Each row comes from the steps of one walk. Every step used is in the known rows, and no mark comes twice. Write the walk behind each row, first mark first.
Known rows:
pupov, giriv, bupe, pamo, moze, fimig, fone: [-4.06 -2.36 -4.58  1.22 -2.91 -2.38  1.56  1.88 -2.00 -0.68 -0.45  0.59
 -1.54 -3.38  0.25  0.55  2.28 -0.94  1.74  1.49 -3.88  3.60 -0.73  0.26]
fimig, fone, giriv, bupe, suko, pupov: [-3.30 -6.97 -3.01  1.29 -6.13  1.53 -3.12  4.66 -0.56  4.68  1.82 -0.41
 -3.79 -2.06 -2.04 -0.73  3.27  2.17  2.68  2.69 -3.90  2.50 -2.96 -0.09]
pupov, giriv, bupe, suko, lodar: [-2.72 -4.00 -4.50  1.61 -1.57  1.52 -1.83  0.10 -2.66  1.34  0.17  0.52
 -3.79 -1.71  1.97  0.25  2.51  1.16  4.56  1.62 -3.27  1.20 -4.11 -1.58]
suko, pupov, giriv, bupe: [-0.63 -3.06 -2.29  0.05 -3.29  4.09 -0.53  0.70 -3.20  0.92  2.18  0.78
 -2.36 -3.52  0.33 -0.16  1.64  0.91  2.23  1.22 -2.75  3.23 -2.99  0.52]
pupov, giriv: [-0.35 -0.93 -2.39  1.55 -1.08  2.34 -0.88  0.81 -1.66  2.62  1.77  0.53
 -1.86 -3.66  0.03 -0.88  0.81 -0.38  2.06  0.58 -2.71  2.52 -1.35  0.39]
gesi, pupov, giriv: [ 0.34 -2.01 -1.65  0.52 -2.29 -0.41 -0.25  1.75 -1.92  2.53  0.71  0.39
 -2.02 -3.62  0.17 -0.50  1.26  1.48  0.67  0.08 -3.05  2.29 -3.54  0.31]
moze, fimig: [ 0.41 -0.16 -1.37  2.41 -0.25 -1.99 -1.73 -1.76 -1.74  2.53  0.18  1.19
 -1.03 -4.28  1.18 -0.13 -1.01 -0.77 -0.21  1.64 -2.22  1.22 -1.78  1.76]
fone, giriv, bupe, fimig: [-2.62 -2.68 -3.24  0.28 -0.19  1.34 -3.48  0.57 -1.34  3.15  2.16  0.07
 -2.87 -6.17  0.28 -1.71  1.41  0.36  2.28  2.72 -1.40  3.79 -2.13  0.63]
gesi, bupe: [ 0.89 -1.15 -1.79  3.22  0.78  2.22 -1.69  0.04 -1.44  4.44  0.57  0.48
 -0.49 -3.12  1.41  1.14  1.00 -1.10  2.78  1.19 -0.87  1.66 -1.24  0.25]
moze, fimig, bupe: [-0.50  1.12 -3.23  1.62 -0.19 -3.44 -2.52 -2.50 -2.24  2.19 -0.45  0.88
 -0.93 -3.24  1.05 -0.94 -2.67 -0.47  0.70  1.78 -2.23  1.58 -1.04  2.21]
giriv, bupe, pamo, lirar: [ 0.19 -3.04 -2.87  0.49  1.95 -1.07 -0.91 -0.64 -2.23  1.50  1.37  0.79
 -0.34 -7.99  4.74  0.22  0.05 -6.56  0.93  1.22 -2.31  2.24 -0.37 -0.72]
gesi, pupov, giriv, bupe, pamo: [-1.07 -3.49 -2.78  0.00 -1.58 -1.83  0.41  3.29 -3.07 -0.07  0.83  0.56
 -1.24 -5.00  2.31 -0.20  1.68 -0.95  1.33  0.33 -3.01  3.07 -3.11 -1.01]
pupov, giriv, bupe, pamo, moze: [-2.89 -1.86 -3.68  0.94 -1.64  0.88  0.80  1.39 -3.20  0.68  1.82  0.87
 -0.70 -3.54  1.25  0.65  1.64 -3.03  1.88  0.81 -3.44  4.26 -2.21 -0.29]
bupe, fimig, fone, giriv, pupov: [-1.62 -3.18 -2.92  1.18 -2.41 -0.33 -3.18  3.27  0.80  1.21  0.48  0.03
 -2.32 -5.30 -0.85 -0.80  1.22  2.61 -0.35  1.27 -3.07  3.12 -0.34  0.79]
suko, bupe: [ 0.58 -1.37 -1.56  4.08  0.70  5.98 -0.22  0.41 -2.39  3.09  0.51  0.36
 -1.60 -4.59  3.02  0.64 -0.43  2.22  2.22  2.12 -1.99  0.94 -2.57  0.68]
pamo, lirar: [ 1.53 -1.60 -1.83  0.91  1.26  0.24 -1.60 -2.13 -1.06  4.07  1.28  0.64
 -1.06 -6.60  2.51 -0.12 -0.38 -4.11  0.22  0.97 -2.30  1.42 -0.87  0.58]
suko, pupov: [ 2.99 -1.58  0.24  1.96 -2.88  1.43 -2.04  0.02 -2.00  3.85  1.64  1.22
 -1.02 -3.48  0.22  0.09 -0.57 -0.11 -0.80  1.14 -3.13  1.18 -3.21  1.66]
fone, giriv: [-0.87 -1.75 -1.28  1.90 -0.96  1.37 -3.90  0.85 -1.34  4.45  2.72  0.05
 -2.47 -5.04 -0.28 -1.13  0.63 -1.16  1.50  1.31 -2.67  2.76 -2.09  0.76]
moze, fimig, fone: [ 0.20 -1.82 -1.84  3.66 -1.37 -2.22 -1.17  0.80 -0.14  3.32 -0.54  0.63
 -1.84 -4.05 -0.05 -0.90  0.17  1.65  0.48  1.98 -2.66  0.75 -0.31  1.62]
pamo, moze, fimig, bupe, suko, lirar: [-4.57  0.52 -4.68  2.50 -2.18 -4.65 -2.20 -4.33 -2.38  2.29 -1.17  0.12
 -1.53  0.30 -0.05  0.90 -1.05 -1.95  0.61  2.42 -2.55  0.87 -4.63  0.97]
pupov, giriv, bupe, suko: [-4.28 -4.21 -4.90  1.13 -2.32  2.45 -0.47  2.25 -1.75  2.87  1.54  0.34
 -2.33 -1.65  0.21 -0.62  2.41  0.36  3.98  1.84 -2.58  2.89 -2.30 -1.02]
moze, pamo, lirar: [ 1.01 -0.79 -1.41 -0.80  0.96 -0.19  0.04 -2.13 -1.43  3.46  1.99  0.72
 -1.21 -8.35  4.03  0.61  0.18 -4.56 -0.11  1.12 -1.89  1.98 -0.88  0.09]
bupe, pamo, moze, fimig, fone: [-0.44 -0.96 -2.10  3.23 -2.45 -4.98  0.11  1.22 -0.83  2.18 -0.97  1.03
 -0.07 -3.29  0.10  0.73  0.21 -2.08 -1.25  1.38 -4.26  1.52 -0.88  1.43]
suko, pupov, giriv: [ 1.31 -1.29 -1.31  0.16 -3.89  2.88 -0.93  0.50 -2.37  1.87  1.67  0.80
 -1.88 -2.69 -0.78 -0.04  0.83 -0.23  0.55  0.44 -3.64  2.25 -2.90  1.00]
suko, bupe, pamo: [ 1.12 -1.06 -1.59  3.66  0.78  3.34  0.02  1.72 -2.62  1.50  0.14  0.58
 -0.32 -5.07  4.08  1.08 -0.85 -1.29  1.22  1.53 -2.98  0.71 -2.01 -0.10]
fimig, fone, giriv: [-1.02 -3.42 -1.72  3.17 -2.09  0.97 -3.35  3.50  0.29  5.17  2.04 -0.50
 -3.29 -5.00 -1.44 -1.87  1.73  1.30  2.21  1.62 -3.16  2.24 -0.53  0.67]

Which walk is each row?
[-2.28 -3.34 -3.51  1.95 -1.57  4.58 -1.47  3.27 -0.26 -0.24 -0.77 -0.54
 -3.04 -5.50  1.13  0.58  1.32  5.26  1.18  2.07 -2.85  2.68 -1.24  0.50]
suko, bupe, fimig, fone, giriv, pupov
[-3.61 -5.22 -4.13  0.17 -3.59 -0.24  0.10  3.30 -2.07  2.81  0.52  0.22
 -2.47 -1.76  0.36 -0.20  2.80  2.23  2.64  1.33 -2.88  2.67 -4.41 -1.07]
gesi, pupov, giriv, bupe, suko
[-2.24 -2.73 -3.41  1.41 -0.52  3.53 -0.36  0.97 -2.57  1.70  2.24  0.46
 -2.35 -4.56  1.14 -1.07  1.61  0.73  3.74  1.41 -1.82  3.46 -1.55 -0.12]
pupov, giriv, bupe
[ 0.79 -0.44 -2.40  2.67  0.80  4.77 -0.17  0.04 -1.48  2.80 -0.55  0.46
 -1.48 -4.89  2.32  0.11 -0.49  2.68  1.33  2.71 -1.74  0.96 -2.44  1.04]
suko, bupe, fimig
[-7.15 -5.04 -4.83  1.65 -4.74 -1.95 -1.85  1.91 -0.74  3.97  0.25 -0.24
 -3.41 -1.42 -1.99  0.30  3.23  1.46  2.44  3.21 -3.70  3.52 -2.96  0.62]
pamo, moze, fimig, fone, giriv, bupe, suko
[-1.75 -1.51 -4.51 -0.85 -5.55  0.31 -1.76  1.09 -2.07  2.70  0.38  0.35
 -1.78  1.12 -1.81 -0.36 -0.11 -0.02  1.68  0.97 -4.43  1.98 -2.86  0.63]
fimig, bupe, suko, pupov, giriv
[-0.98 -4.82 -2.26  1.57 -4.18  1.66 -1.63  1.56 -2.16  4.04  1.52  1.06
 -1.44 -1.53  0.43  0.41  0.97  0.51  1.20  2.34 -2.98  1.59 -4.08  0.29]
giriv, bupe, suko, pupov
[-1.54 -2.43 -1.67  1.36 -1.32  1.24 -3.87  1.03 -1.76  0.90  2.22  0.47
 -1.65 -4.99  0.93  0.40  0.23 -0.33 -0.12  0.36 -2.91  3.63 -2.15  0.61]
fone, giriv, pupov
[-1.73  1.65 -3.32  1.59 -1.23 -3.52 -1.55 -3.34 -2.68  2.90 -0.55  1.04
 -0.49 -1.84  0.17  0.25 -2.32 -0.66 -0.16  1.76 -2.95  2.54 -2.29  2.81]
pamo, moze, fimig, bupe
[-2.25 -1.04 -3.03 -1.43 -4.63 -1.58  0.87 -0.98 -4.35 -2.16  0.24  1.40
 -0.81 -2.54  0.69  2.04  1.16 -3.22 -0.53  1.04 -4.31  3.85 -3.91  1.01]
suko, pupov, giriv, bupe, pamo, moze, fimig
[ 1.43 -0.77 -1.92  2.84  0.66 -0.33 -1.44  1.36 -1.67  2.63  0.26  0.68
  0.73 -3.51  2.53  1.65  0.68 -4.59  1.76  0.62 -1.78  1.42 -0.68 -0.53]
gesi, bupe, pamo
[-3.18 -3.75 -3.26  1.70 -1.57 -3.49 -2.59  2.70 -1.31  0.50  0.66 -0.09
 -2.66 -6.15  0.92 -0.86  1.61 -1.54  1.92  2.26 -3.05  2.90 -0.32  0.09]
moze, fimig, fone, giriv, bupe, pamo
[-0.01  1.36 -3.26  1.37 -0.06 -6.02 -2.30 -1.25 -2.48  0.56 -0.76  1.05
  0.25 -3.73  2.13 -0.52 -3.12 -3.90 -0.32  1.23 -3.21  1.39 -0.48  1.41]
moze, fimig, bupe, pamo
[-0.61 -3.82 -3.31  3.12 -0.30  0.70 -0.87  2.80  0.27  3.97  0.43  0.44
 -2.23 -5.33  0.35 -2.21  1.39  3.61  2.18  2.99 -1.49  1.96 -0.04  0.74]
giriv, bupe, fimig, fone
[-0.07 -2.72 -2.35 -0.31 -3.26  1.40 -0.25  1.98 -3.48 -0.81  1.86  0.95
 -1.16 -4.10  1.47  0.28  1.23 -2.66  1.23  0.67 -3.61  3.05 -2.38 -0.31]
suko, pupov, giriv, bupe, pamo
[-2.03 -3.06 -3.90  1.09 -1.57  0.83 -3.02  2.98  0.67  1.01 -0.70 -0.42
 -1.93 -3.90 -0.54  1.11  2.74  1.93  1.66  1.17 -1.78  3.33  0.11  0.04]
gesi, bupe, fimig, fone, giriv, pupov
[-3.86 -1.99 -3.67  1.07 -3.02 -3.58 -1.69  1.64 -1.35 -1.73 -1.58  0.10
 -0.42 -2.45  0.59  3.85  2.31 -2.71 -0.12  0.36 -3.66  3.92 -0.90  0.22]
gesi, bupe, pamo, moze, fimig, fone, giriv, pupov
[-2.25 -2.69 -3.10  3.04 -1.80 -3.68  0.51  1.36 -1.74  1.30 -0.48  0.99
 -0.69 -4.05  1.25  0.58  0.85 -1.02  0.39  2.21 -3.37  2.47 -1.09  0.94]
giriv, bupe, pamo, moze, fimig, fone
[ 0.43 -2.43 -2.91  3.43 -0.32  0.31 -3.07 -0.78 -1.58  4.00 -1.44  0.54
 -2.01 -0.28  2.29  2.37  1.94 -0.60  3.70  1.46 -2.39 -0.68 -3.70 -1.21]
gesi, bupe, suko, lodar
[-1.00  0.57 -2.25  2.63 -0.61  0.21  1.26 -1.39 -3.43  0.02 -1.40  0.99
  0.11 -3.59  3.33  2.87 -0.91 -1.88 -0.50  1.92 -3.69  1.52 -3.47  1.22]
suko, bupe, pamo, moze, fimig
[-1.60 -2.57 -3.18  2.36 -1.12  4.50 -1.55  3.10  0.13  3.33 -0.26 -1.01
 -3.82 -5.54 -0.11 -0.90  1.75  4.44  2.84  3.09 -2.68  1.83 -1.32  0.67]
suko, bupe, fimig, fone, giriv
[-2.90 -5.22 -2.75  2.99 -1.40  2.15 -2.98  3.59 -0.62  4.21  2.55 -0.53
 -3.83 -5.72 -0.38 -1.96  2.49  2.41  3.89  2.45 -2.23  3.26 -0.71  0.15]
fimig, fone, giriv, bupe
[-0.70  0.80 -2.45  1.76 -0.61 -3.45 -0.29 -1.66 -2.51  1.28 -1.40  1.09
  1.12 -2.02  1.84  3.49  0.51 -5.15 -0.02  0.95 -2.58  2.23 -2.07  0.73]
gesi, bupe, pamo, moze, fimig
[-5.10 -3.54 -3.36  1.90 -2.76 -0.86 -1.76  0.56 -1.49  2.80  0.89 -0.11
 -3.48 -4.30 -1.13 -0.11  2.42  1.70  2.21  2.76 -2.98  4.05 -2.11  1.48]
pamo, moze, fimig, fone, giriv, bupe
